What can hang from each mark
sife: nagizug tika
nagizug: povu sife
temuz: sesu
zogig: sesu tika
kava: sesu
sesu: kava temuz
tika: kava sife temuz zogig
vibepa: zogig

Every row comes from one small tree of marks. The marks that hang from a mark follow it in brackets, in alphabetical order. Every link used is in the known rows. Which tree was each row made from?
Known rows
sesu{kava temuz}: [ 2.36  0.23 -1.78 -2.31  2.27  0.21 -0.46 -3.22  1.07  1.33  0.39  1.32
 -1.83  1.11 -1.97  0.80  2.41  0.40  2.75 -0.22  1.40]
vibepa{zogig}: [ 1.03 -0.70 -0.96 -2.20  0.53  1.20  0.23 -1.04  0.36  2.07  0.10 -1.07
 -0.75  1.15 -2.34 -1.10  1.10 -0.29  1.00 -1.16  0.76]
sesu{kava}: [-0.50 -0.17 -1.60 -1.00  0.77  1.80 -0.49 -3.31  0.98  0.60  0.59  0.81
 -2.95  0.59 -1.36  0.75  1.33 -0.36  2.30 -0.71  0.51]
nagizug{povu}: [ 0.85 -2.44 -0.19 -2.51 -0.40  1.59 -1.51 -0.26  1.07  0.61 -0.69 -2.41
 -1.27 -0.25  0.22 -0.89  0.14  1.84  0.80  0.28 -1.17]
tika{kava{sesu{temuz}}}: [ 1.46  1.55 -2.63 -1.02  0.85  1.55  0.12 -1.91  1.45 -0.36  1.94  0.84
  0.02  1.67 -0.97 -2.04  2.58  0.19  1.51  1.51  1.40]
tika{kava sife{nagizug{povu}} temuz}: [-0.15 -1.19 -3.12  0.22  0.52  0.76  0.95  1.48  2.32 -0.50 -2.78 -1.67
 -0.96  1.11 -0.25 -4.83  1.10 -2.91 -2.48  0.90  1.67]
vibepa{zogig{sesu{kava temuz} tika{sife}}}: [ 4.43 -0.10 -3.71  1.15  3.23  1.76  3.39 -4.37  0.81  2.95 -2.01  1.10
 -4.07  0.41 -4.07 -2.28  5.82 -4.30 -1.01 -2.71  0.41]
temuz{sesu{kava}}: [-0.79 -0.51 -1.66 -0.37  0.99  0.88 -0.21 -2.07  1.67  2.03  0.59  0.01
 -1.77  0.60 -0.28  0.68  2.80 -0.40  1.56  0.13  1.16]
vibepa{zogig{tika}}: [ 2.90 -0.58 -1.96 -1.08  1.05  0.58  0.75 -1.49  0.84  3.20 -0.14 -0.81
 -1.02  0.23 -2.01 -1.22  1.63 -1.39 -0.13 -1.18 -1.20]
vibepa{zogig{sesu{kava}}}: [ 0.91 -0.23 -2.13 -0.20  1.30  3.07  1.93 -4.58 -0.37  1.14 -0.08  0.84
 -3.93  0.91 -3.57 -0.37  3.11 -2.90  1.87 -2.91  0.25]
zogig{tika}: [ 2.54 -0.71 -2.48 -0.77  0.79  0.21  0.17 -1.66  2.07  1.89 -0.17 -0.14
 -1.46 -0.26  0.10  0.20  1.25  0.40 -0.14  0.74 -1.22]
sife{nagizug tika{kava zogig}}: [ 1.38 -1.39 -2.28  0.44 -0.30  1.16  3.90 -1.09  2.12  1.41  1.39  1.17
  1.28  0.88 -3.34 -2.61  1.27 -5.29 -2.49 -0.58  1.16]
vibepa{zogig{sesu{kava temuz}}}: [ 3.81 -0.03 -2.45 -1.42  2.83  1.54  2.09 -4.42 -0.30  1.76 -0.34  1.38
 -2.91  1.29 -4.05 -0.47  4.16 -2.08  2.42 -2.48  1.25]
vibepa{zogig{sesu tika{kava}}}: [ 4.08  0.25 -2.97  1.14  1.06  3.62  2.85 -2.73  0.60  1.86  0.12  0.92
 -1.66 -0.45 -2.80 -2.85  3.69 -2.41 -1.27 -1.41 -1.73]
nagizug{sife}: [ 1.91 -0.64 -1.17 -1.84 -1.37  1.83 -1.13 -2.03  2.13  1.20  0.90 -0.97
 -2.99 -0.31  2.08  0.77  0.06  0.17  1.28  0.61 -1.38]
nagizug{povu sife{tika{kava}}}: [ 2.73 -1.19 -0.74  0.58 -2.37  4.26 -1.32 -0.33  1.00  0.90  1.50 -2.48
 -1.99 -2.02  0.52 -2.97 -0.36 -2.93 -1.04 -0.23 -5.27]
sife{nagizug tika{temuz{sesu{kava}} zogig}}: [-0.72 -2.20 -4.17  2.17  2.14 -2.83  3.47 -1.44  3.00  2.76 -0.44  0.27
  0.12  1.70 -1.74 -1.62  3.13 -7.84 -0.60 -0.38  2.32]
tika{kava sife temuz zogig{sesu}}: [ 0.61 -2.06 -3.26  2.56  1.54  3.54  3.02 -2.83  3.76  0.08 -2.65  1.05
 -1.82 -0.18 -1.95 -4.49  5.45 -3.20 -1.66  0.88  3.44]
zogig{sesu{temuz} tika{kava sife}}: [ 5.68  0.37 -4.21  1.44  2.21  2.72  3.21 -2.50  2.63  1.43 -1.67  1.59
 -2.03 -0.52 -1.58 -2.93  5.25 -1.16 -2.91  0.90  0.54]
tika{sife zogig{sesu{kava}}}: [-0.55 -2.79 -1.81  1.50  0.76  3.92  3.29 -5.66  2.57  0.71 -1.66  1.53
 -4.47  0.01 -2.97 -1.41  5.21 -3.30 -0.37 -1.90  2.79]
vibepa{zogig{tika{sife}}}: [ 1.87 -0.85 -2.34  0.04  0.87  1.31  1.53 -1.24  1.42  3.19 -1.42 -1.33
 -2.05  0.20 -2.49 -2.83  2.61 -2.64 -2.41 -1.45  0.04]
vibepa{zogig{sesu tika}}: [ 3.80 -0.93 -3.15  0.11  1.29  1.67  2.76 -2.93  0.64  2.41 -0.76 -0.03
 -2.49  0.03 -1.95 -1.16  3.11 -2.27 -0.54 -1.46 -1.53]
nagizug{povu sife{tika{kava temuz{sesu}}}}: [ 2.10 -1.48 -2.46  2.18 -0.58  1.69 -1.44  1.55  2.39  1.86  0.16 -3.57
 -0.54 -1.76  2.39 -4.11  1.36 -4.02 -1.27  1.68 -4.07]
vibepa{zogig{sesu{kava temuz} tika}}: [ 5.38  0.07 -3.37 -0.13  3.37  0.88  2.55 -4.60  0.15  2.97 -0.45  1.58
 -3.26  0.49 -3.68 -0.71  4.89 -3.01  1.05 -2.52 -0.74]

Write each row's tree
[ 1.82 -1.02 -2.02 -0.25 -0.91  1.41  1.69  0.98  0.38  0.27  0.74 -1.29
  0.32  0.40 -1.57 -2.95 -0.62 -3.80 -2.44 -0.42 -1.90] : sife{nagizug{povu} tika{kava}}
[ 2.07  1.54 -5.05  0.73  1.10 -0.17  3.51 -1.19  2.55  0.47 -0.02  1.00
 -0.94  2.26 -0.74 -3.47  3.22 -4.18 -2.98  1.05  1.57] : zogig{tika{kava{sesu{temuz}} sife{nagizug}}}
[ 0.82 -1.12 -4.70  2.14  2.29 -1.58  0.84  0.49  4.02  2.97 -3.07 -1.71
 -0.91  0.08  1.49 -2.53  4.03 -2.20 -2.48  2.44  1.35] : zogig{tika{sife temuz{sesu}}}
[ 0.38  1.32 -2.82  1.35  0.08  2.53  1.12 -2.17  0.58  1.32  1.86 -0.19
 -1.09  0.87 -2.18 -3.54  2.61 -3.16 -0.29 -1.00 -1.94] : vibepa{zogig{tika{kava{sesu}}}}
[-1.21  1.51 -6.44  3.23  1.04 -0.42  2.94 -0.76  3.28 -0.58 -0.98  0.25
 -1.71  2.20  0.50 -4.42  2.31 -6.06 -2.87  1.58  1.17] : zogig{tika{kava{sesu} sife{nagizug} temuz}}
[ 2.70 -4.65 -2.01  0.20 -0.43  0.83  4.62 -1.76  1.40  0.77 -1.34 -1.07
 -1.06  0.30 -1.90 -1.97  1.75 -5.18 -2.19 -1.71 -0.77] : sife{nagizug{povu} tika{zogig{sesu}}}
[ 0.75 -2.31 -4.01  3.10  2.28  1.22  2.94 -4.86  2.21  0.98 -0.98  1.34
 -3.08  0.02 -3.01 -1.62  4.19 -6.63  1.08 -1.09  0.32] : sife{tika{temuz zogig{sesu{kava}}}}
[ 1.86 -1.39 -2.41  0.49 -0.37  1.76  1.85  0.56  2.01  0.88 -1.71 -1.18
 -1.41 -0.09 -0.65 -3.94  1.38 -2.61 -4.56 -0.23 -1.00] : zogig{tika{kava sife{nagizug{povu}}}}
[ 2.35 -1.05 -2.21  1.39 -0.84  2.62 -1.90  0.38  1.88  0.49  0.09 -2.66
 -1.73 -1.75  1.21 -3.95 -0.14 -4.03 -0.44  0.88 -4.70] : nagizug{povu sife{tika{kava temuz}}}
[ 0.13 -2.49 -1.58 -1.88 -0.75  0.54  1.28  0.63  1.59  0.40 -2.38 -2.39
 -1.77  1.27 -0.14 -2.26  0.19 -1.32 -2.48 -0.27  1.29] : tika{sife{nagizug{povu}}}
[ 3.25 -2.08 -1.79 -0.75  2.59  1.63  2.50 -5.68  1.97  1.36 -0.51  2.57
 -2.45  0.45 -3.17  0.05  5.36 -1.39  2.28 -1.15  2.48] : tika{zogig{sesu{kava temuz}}}
[ 3.17 -0.79 -5.19  1.42  2.58 -0.54  1.80 -2.58  2.63  0.84 -2.14  0.36
 -2.64 -0.14  0.94 -0.59  2.97 -1.80  0.22  1.60 -0.92] : zogig{sesu tika{temuz}}
[ 2.43 -2.46 -5.18  1.68  1.64 -0.79  3.45 -0.54  2.66  0.27 -4.71 -1.68
 -3.49  0.54  1.10 -3.16  2.53 -4.33 -3.36  0.55 -0.60] : zogig{sesu tika{sife{nagizug{povu}} temuz}}
[ 0.16 -2.00 -1.97  1.01  1.72  0.70  0.57 -0.36  4.00  2.01 -0.70 -0.06
  1.78  0.13 -0.58 -3.18  4.47 -1.23  0.01  2.00  2.98] : tika{kava temuz{sesu} zogig}
[-1.04 -2.31 -4.23  2.00  2.08  0.47  4.84 -4.34  3.27  0.10 -3.19  1.77
 -4.03  1.79 -2.20 -2.11  4.60 -6.57 -1.03 -1.05  4.30] : tika{sife{nagizug} temuz zogig{sesu{kava}}}
[-1.12 -2.54 -3.41  2.73  2.24  2.19  2.70 -5.10  3.30  0.44 -3.04  1.34
 -4.34  0.42 -2.28 -2.47  5.57 -4.59  0.25 -0.74  3.26] : tika{sife temuz zogig{sesu{kava}}}
[ 1.06 -2.66 -2.99  1.06  1.47 -0.72  1.29 -1.46  2.97  1.76 -0.65 -0.54
  0.35  0.18 -1.84 -2.18  2.07 -4.31  0.24  0.55  0.86] : sife{tika{temuz zogig}}
[-0.19 -1.99 -0.62  0.52 -0.22  4.11  1.45 -2.02  3.23  1.17 -0.63  0.52
 -0.58 -0.19 -2.77 -3.72  3.74 -1.24 -1.95  0.02  3.09] : tika{kava sife zogig}
[ 0.16 -1.33 -1.45 -0.86 -0.93  2.45  1.58  0.77  1.49 -0.19 -1.55 -1.42
 -1.16  0.76 -1.04 -3.83  0.75 -1.68 -3.17 -0.12  1.09] : tika{kava sife{nagizug{povu}}}
[ 1.95 -0.78 -4.34  0.95  2.52 -2.37  0.06  0.16  3.44  2.85 -1.40 -1.24
  0.02  0.02  1.97 -0.94  3.03 -0.91 -0.35  2.59  0.00] : zogig{tika{temuz{sesu}}}
[-0.35 -0.29 -3.20  2.83 -1.49  2.56 -1.45 -0.52  1.66 -0.98  1.35 -3.08
 -2.64 -0.66  1.87 -4.58  0.28 -5.65  0.29  0.85 -4.87] : nagizug{povu sife{tika{kava{sesu} temuz}}}
[-2.34 -2.50 -3.56  1.55  2.10 -1.68  3.15 -1.61  4.04  2.21 -2.59  0.13
 -1.44  2.05 -1.12 -2.42  4.61 -5.94 -1.50 -0.05  5.21] : tika{sife{nagizug} temuz{sesu{kava}} zogig}
